Known rows, with every way that one mark hangs from another
Z_72[Z_120]: [ -9.1 -16.4   1.8   3.5   5.5   9.5   2.6   1.3   3.8   6.6  21.5   5.0
 -15.0   7.1  -2.3  18.8   3.7   5.4   3.8  -1.3  -7.7   9.3  -9.9]
Z_661[Z_114[Z_72] Z_120]: [  0.9 -18.1  28.5  -1.3 -32.5  15.8  15.7  13.2  20.1   2.8  -8.4  -6.1
 -17.7 -19.3  -9.7  11.8  -7.6  -6.9  23.5   5.8 -18.6  42.5  17.6]
Z_120[Z_72 Z_447 Z_661[Z_114[Z_232]]]: [-26.0  -8.9 -33.9 -21.9  28.5  35.9 -32.9   3.5  18.5 -11.3 -25.4 -15.4
 -18.6   5.5 -16.9  47.2  32.7 -14.2 -19.5   2.7 -19.4  48.8   5.0]
Z_120[Z_72 Z_447 Z_661[Z_114]]: [-28.6   7.4 -27.1 -18.7  30.3  18.3 -35.3   2.3  21.6  -7.7 -14.0 -12.1
 -17.5   5.6 -22.5  27.3  31.4 -12.5 -15.9  -3.4  -0.8  44.6   5.1]
Z_120[Z_447[Z_568] Z_661]: [-26.3  18.2 -46.4  -6.1  23.9   9.9 -32.1 -15.1  19.2 -10.0 -14.5 -10.4
  12.1  22.0 -21.4  32.2  -7.5  -8.9 -15.7 -25.5   0.2  24.8  -8.5]
Z_120[Z_661]: [ -7.8   4.3 -15.1  -4.2   8.9   4.7 -19.0   0.5  12.0   1.2  -5.1  -2.8
   1.8   7.8  -3.6   9.2 -15.9  -2.7  -7.7 -11.6  -2.6   8.7  -5.4]
Z_114[Z_72[Z_120] Z_232[Z_99]]: [  2.7 -53.1   6.7  -1.6 -26.6  20.5  -3.3   9.1   1.1  -2.0  -9.2  -4.4
 -17.2  41.8   8.8  63.2  -1.6   1.7  11.3   2.3 -39.2  37.5 -34.4]
Z_568[Z_447]: [ -8.7  -5.2  -1.2  -9.5  -9.3  -0.5  13.9 -16.6   8.4 -11.0  -3.6  -7.8
  -1.2  17.0  -8.5  -3.0  11.1   2.7   5.9   2.3  -1.7  -3.2   0.3]
Z_661[Z_120]: [ -4.2  -2.8   9.3   3.0  -2.9   0.4   7.5  -0.9   9.4   8.1   5.9   3.4
  -5.2 -10.0  -3.3   1.0   2.3  -8.5  -1.1  -2.6  -5.6  16.9  12.7]
Z_661[Z_120[Z_447]]: [-20.8  -2.7  -4.9  -4.5   8.7   5.0  -7.1 -13.6   9.3   0.1   4.9   4.2
 -11.1  -4.7  -7.9  10.1  25.9  -7.4 -10.3  -3.9   1.2  33.4  15.7]
Z_72[Z_114[Z_232 Z_661[Z_120]]]: [ -2.8 -52.1   3.2 -13.6 -17.6  29.1   9.0  11.6  22.8  10.4 -14.8  -4.9
 -20.6   5.5  15.6  36.7  -5.1   5.2   2.0   0.2 -40.3  44.5  -2.3]
Z_114[Z_72]: [  2.2 -12.4   3.6  -6.2 -28.8   9.1   1.7   9.1  -0.8  -4.6  -6.6  -3.1
  -3.9   5.8  -2.8  17.6  -5.7   9.5  10.8   2.6 -10.5  14.0  -4.4]
Z_114[Z_72[Z_120] Z_232 Z_661]: [ -6.7 -62.6  -4.8 -10.8 -50.6  42.9   2.8  11.3   8.3  -3.9 -10.1  -4.8
 -15.7  19.6   7.3  75.1 -10.1  22.5  11.5  -6.6 -46.3  41.0 -14.3]
Z_114[Z_72 Z_232 Z_661[Z_120]]: [ -1.7 -49.8   3.4 -14.4 -56.5  37.4   8.5   8.3  13.4  -3.5 -24.6  -4.5
  -6.9  -0.6   7.6  55.2  -9.9  10.2   4.9  -8.5 -42.6  50.7   9.1]
Z_661[Z_114[Z_72 Z_232]]: [  8.6 -29.9  12.6 -12.2 -35.5  29.6  12.1  17.6   8.6 -10.2 -24.1 -13.7
 -12.7  -9.9  -1.6  32.8 -10.5   1.1  20.5  15.3 -29.6  32.0   5.2]
Z_120[Z_72 Z_447[Z_568] Z_661[Z_114]]: [-28.5  21.0 -47.1 -13.8  34.0  18.6 -34.2  -1.9  29.6 -10.8 -22.5 -17.8
  -2.8  15.7 -31.0  39.4  17.7 -17.8 -16.1 -15.1  -3.8  46.9  -1.5]
Z_661[Z_114]: [  3.2  -3.0  13.5  -0.3  -3.2   7.0   6.6   6.6  12.7   0.8  -7.7  -6.1
  -9.6 -16.2  -5.8  -7.2  -2.6  -7.6  12.8   7.6  -3.1  12.3   8.3]
Z_72[Z_114[Z_661] Z_120[Z_447]]: [-31.7 -48.4 -12.8 -14.2   3.0  24.9 -15.5   1.7  23.3   9.3  12.8  -3.3
 -31.3  33.1   5.6  41.4  18.9  17.1   2.4  -5.3 -19.5  41.7 -22.9]
Z_661[Z_114[Z_72[Z_120[Z_447[Z_568]]]]]: [-25.1 -18.7 -12.6  -7.1 -12.2  27.8  -1.9   1.6  27.9  -6.6  -3.2 -14.3
 -16.2  14.7 -25.8  54.8   1.6   0.4  20.8  -8.8 -18.9  53.2 -11.5]

Rows
[-19.6  -8.2 -11.2 -18.3 -11.4  25.0 -27.2   4.6  25.5 -12.2 -18.9 -13.5
 -15.9   4.6 -17.2  30.4   1.2  -0.6   9.3  -3.7 -11.0  48.0   1.9]	Z_120[Z_447 Z_661[Z_114[Z_72]]]
[ 12.3 -35.8   5.5  -5.9 -31.8  11.3  -4.6   7.5  -1.6 -11.2 -29.0  -8.9
   0.1  33.8   8.4  42.0  -3.4  -5.3   7.6   2.0 -31.3  29.0 -22.9]	Z_114[Z_72 Z_232[Z_99]]
[-20.5   4.5 -12.9  -9.7  20.3  14.2 -27.6  -4.5  25.6  -5.1 -12.8  -9.7
 -11.8  -4.3 -13.1  12.5   8.4 -11.8  -1.8  -3.8   0.8  35.1   3.6]	Z_120[Z_447 Z_661[Z_114]]
[-11.0 -24.4 -29.7 -22.8  33.6  25.2 -20.1  21.4  15.8   4.3 -10.7 -12.0
 -20.6  26.7   0.1  43.4   8.8  -1.6 -17.6   1.8 -29.8  33.3 -19.5]	Z_120[Z_72[Z_114[Z_232]] Z_661]
[  5.1 -35.1  21.1 -10.0 -36.8  31.9  21.8  17.9  19.8  -1.5 -18.8  -9.9
 -19.5 -19.9  -4.5  32.7  -9.0  -8.7  19.5  12.2 -36.4  49.6  18.0]	Z_661[Z_114[Z_72 Z_232] Z_120]
[-25.7 -33.8  -5.6 -15.1  -2.6  17.5  -9.5  -1.8  29.8   9.0  -2.3  -2.5
 -23.4  11.6   4.3  24.7  20.1   4.2  -4.1  -6.3 -17.0  48.9  -0.8]	Z_72[Z_114[Z_661[Z_120[Z_447]]]]
[ 10.6 -26.4  26.5   6.1  -8.5   7.7   7.9   5.5  21.3   0.1 -26.3  -7.4
 -13.3  -0.8   3.2  16.2   2.1 -29.7   7.3   6.6 -29.2  47.5   1.7]	Z_661[Z_114[Z_232[Z_99]] Z_120]
[-16.2 -25.0 -10.0  -5.9 -13.7  21.7 -14.4   9.5  15.2   4.2   6.6  -0.8
 -16.7  23.2  -7.0  46.7 -17.9  13.4   7.3 -12.0 -20.2  31.5 -16.2]	Z_114[Z_72[Z_120[Z_661]]]
[ -2.5 -17.9   6.4  -7.9   5.6  25.6   9.9  14.1  14.6   3.5 -15.8  -7.9
 -22.6 -17.9  -8.2  28.5  24.1 -18.6  -5.4  12.3 -27.7  46.5  21.3]	Z_661[Z_114[Z_232] Z_120[Z_72]]
[-26.8 -22.0 -23.4 -13.5  -2.2  17.2  -6.2  -4.4  35.8   5.6 -10.9 -10.4
  -9.2  22.4  -6.6  35.9   3.4  -0.4  -4.3 -21.0 -18.6  55.7  -4.3]	Z_72[Z_114[Z_661[Z_120[Z_447[Z_568]]]]]
[-28.3 -27.8 -29.6 -23.2  10.1  19.4 -28.7   4.5  16.1  -1.1  -9.1  -7.2
 -24.3  32.1  -1.5  37.7  46.2  12.1 -16.0  -3.8 -17.1  44.7 -15.8]	Z_120[Z_72[Z_114[Z_661]] Z_447]
[-27.3 -12.5 -23.6 -22.1  33.6  10.8 -23.0   6.2   8.5  -0.5   4.4  -5.5
 -29.0  25.8 -10.1  23.3  50.2   2.1 -16.0   6.1  -4.7  31.2 -13.6]	Z_120[Z_72[Z_114] Z_447]
[ 15.7 -35.6  18.4  -3.9 -34.2  19.0   1.7  12.8  12.6 -11.0 -36.9 -17.4
 -11.5  18.4   3.4  35.9  -7.0 -12.5  22.0   9.4 -35.0  40.9 -15.8]	Z_661[Z_114[Z_72 Z_232[Z_99]]]
[-17.3 -10.2 -16.2 -15.9  15.3  29.5 -23.2  -2.1  21.8  -9.6 -21.2 -16.0
 -12.0  -4.3  -7.4  32.7   5.0 -11.3  -2.5   2.9 -14.1  38.9   4.5]	Z_120[Z_447 Z_661[Z_114[Z_232]]]
[-30.9 -13.3 -13.3  -7.3  23.0  21.8 -25.5  -5.5  28.7   3.5   5.4  -6.7
 -26.8   5.0 -15.8  31.5  11.6  -5.1   1.7  -7.4  -6.8  42.0  -3.3]	Z_72[Z_120[Z_447 Z_661[Z_114]]]
[ -0.7 -66.7   1.3  -3.5 -50.3  29.4  -7.3   6.9  10.0  -6.1 -22.2  -6.0
 -14.5  47.4  15.1  76.4  -5.0  10.0  10.1 -11.8 -50.8  49.3 -32.9]	Z_114[Z_72[Z_120] Z_232[Z_99] Z_661]
[ -3.5 -44.8   0.1  -8.7 -25.6  33.8   7.3  11.8  -0.9  -1.6   2.2  -4.7
 -19.1  13.3   1.3  58.0  -5.4  13.0  12.8   4.1 -33.1  30.2 -12.9]	Z_114[Z_72[Z_120] Z_232]
[  4.4 -42.8   5.2   2.0 -29.8  11.8  -3.4  -3.0  17.0  -1.8 -31.3  -2.0
  -2.8  22.6  17.2  39.2  -0.5 -12.4  -7.1 -10.8 -36.8  47.5  -7.8]	Z_114[Z_232[Z_99] Z_661[Z_120]]
[-31.7 -43.6 -27.7 -23.0  34.1  36.3 -25.7   4.4  21.2   7.6   9.6  -6.3
 -36.0  31.0   0.1  58.6   8.5   5.3  -6.2  -0.3 -28.2  44.9 -25.6]	Z_72[Z_114[Z_232] Z_120[Z_447 Z_661]]
[-10.4 -48.9  -0.6  -6.1  -7.2  19.2   0.4  10.7  22.8  17.7  12.0  -0.3
 -26.1  27.9   9.2  34.0  -3.5  19.7  11.0  -5.9 -26.9  28.9 -24.6]	Z_72[Z_114[Z_661] Z_120]
[-32.8 -32.5 -29.6 -10.8 -33.5  32.4 -13.0  -7.8  20.6  -9.1  -8.0 -10.3
  -4.5  36.6 -12.4  76.4  -1.6  18.9   7.8 -28.1 -25.1  49.7 -16.8]	Z_114[Z_72[Z_120[Z_447[Z_568]]] Z_661]
[-25.1 -19.9 -24.1 -13.1 -41.6  24.7  -9.6  -7.3  24.0 -10.0 -22.6  -8.5
   2.6  17.2 -13.9  56.0  -3.0   4.7   2.4 -27.4 -23.2  60.6   6.2]	Z_114[Z_72 Z_661[Z_120[Z_447[Z_568]]]]
[-17.0 -18.7  12.8 -12.0 -23.1  20.2   2.5   4.3  22.4  -5.3 -11.5  -6.0
 -22.4 -13.2 -17.0  22.5  18.2  -7.3  13.6   4.5 -13.9  58.0  18.5]	Z_661[Z_114[Z_72] Z_120[Z_447]]
[-26.5 -28.1 -16.1 -12.0  19.8  39.5 -19.7  -0.9  24.7  -3.1  -1.9 -12.7
 -27.2   2.6  -9.3  52.9   7.8  -6.8  -1.2   0.6 -23.3  49.5  -3.3]	Z_72[Z_120[Z_447 Z_661[Z_114[Z_232]]]]
[ -5.7 -27.8  -2.3  -4.7  11.7  34.6  -5.3   9.4  23.0   5.5  -3.3  -8.4
 -23.3  -0.6  -3.2  43.1 -16.7  -4.1   6.5  -0.7 -28.8  35.1  -6.9]	Z_72[Z_120[Z_661[Z_114[Z_232]]]]
[ -4.1 -47.3  -9.4  -5.6 -17.4  24.2 -22.0   9.3  12.1  -2.1 -15.0  -6.9
 -15.0  51.2   4.8  72.7 -16.5  -1.4   3.5 -10.0 -40.2  46.2 -36.8]	Z_114[Z_72[Z_120[Z_661]] Z_232[Z_99]]
[-22.1  17.6 -30.7  -8.6  20.4  14.7 -24.8 -10.0  32.5  -9.5 -22.1 -17.2
   4.2   7.3 -24.9  24.9  -8.2 -17.1  -1.7 -15.3  -3.0  36.5  -1.6]	Z_120[Z_447[Z_568] Z_661[Z_114]]
[ -4.2 -38.1  -7.7  -3.3 -17.5  15.7 -11.5   4.3  10.8  -5.0 -30.2  -5.5
  -7.2  31.2  10.5  52.6  25.6 -14.2 -22.2 -10.1 -38.9  56.5  -6.2]	Z_114[Z_232[Z_99] Z_661[Z_120[Z_72]]]
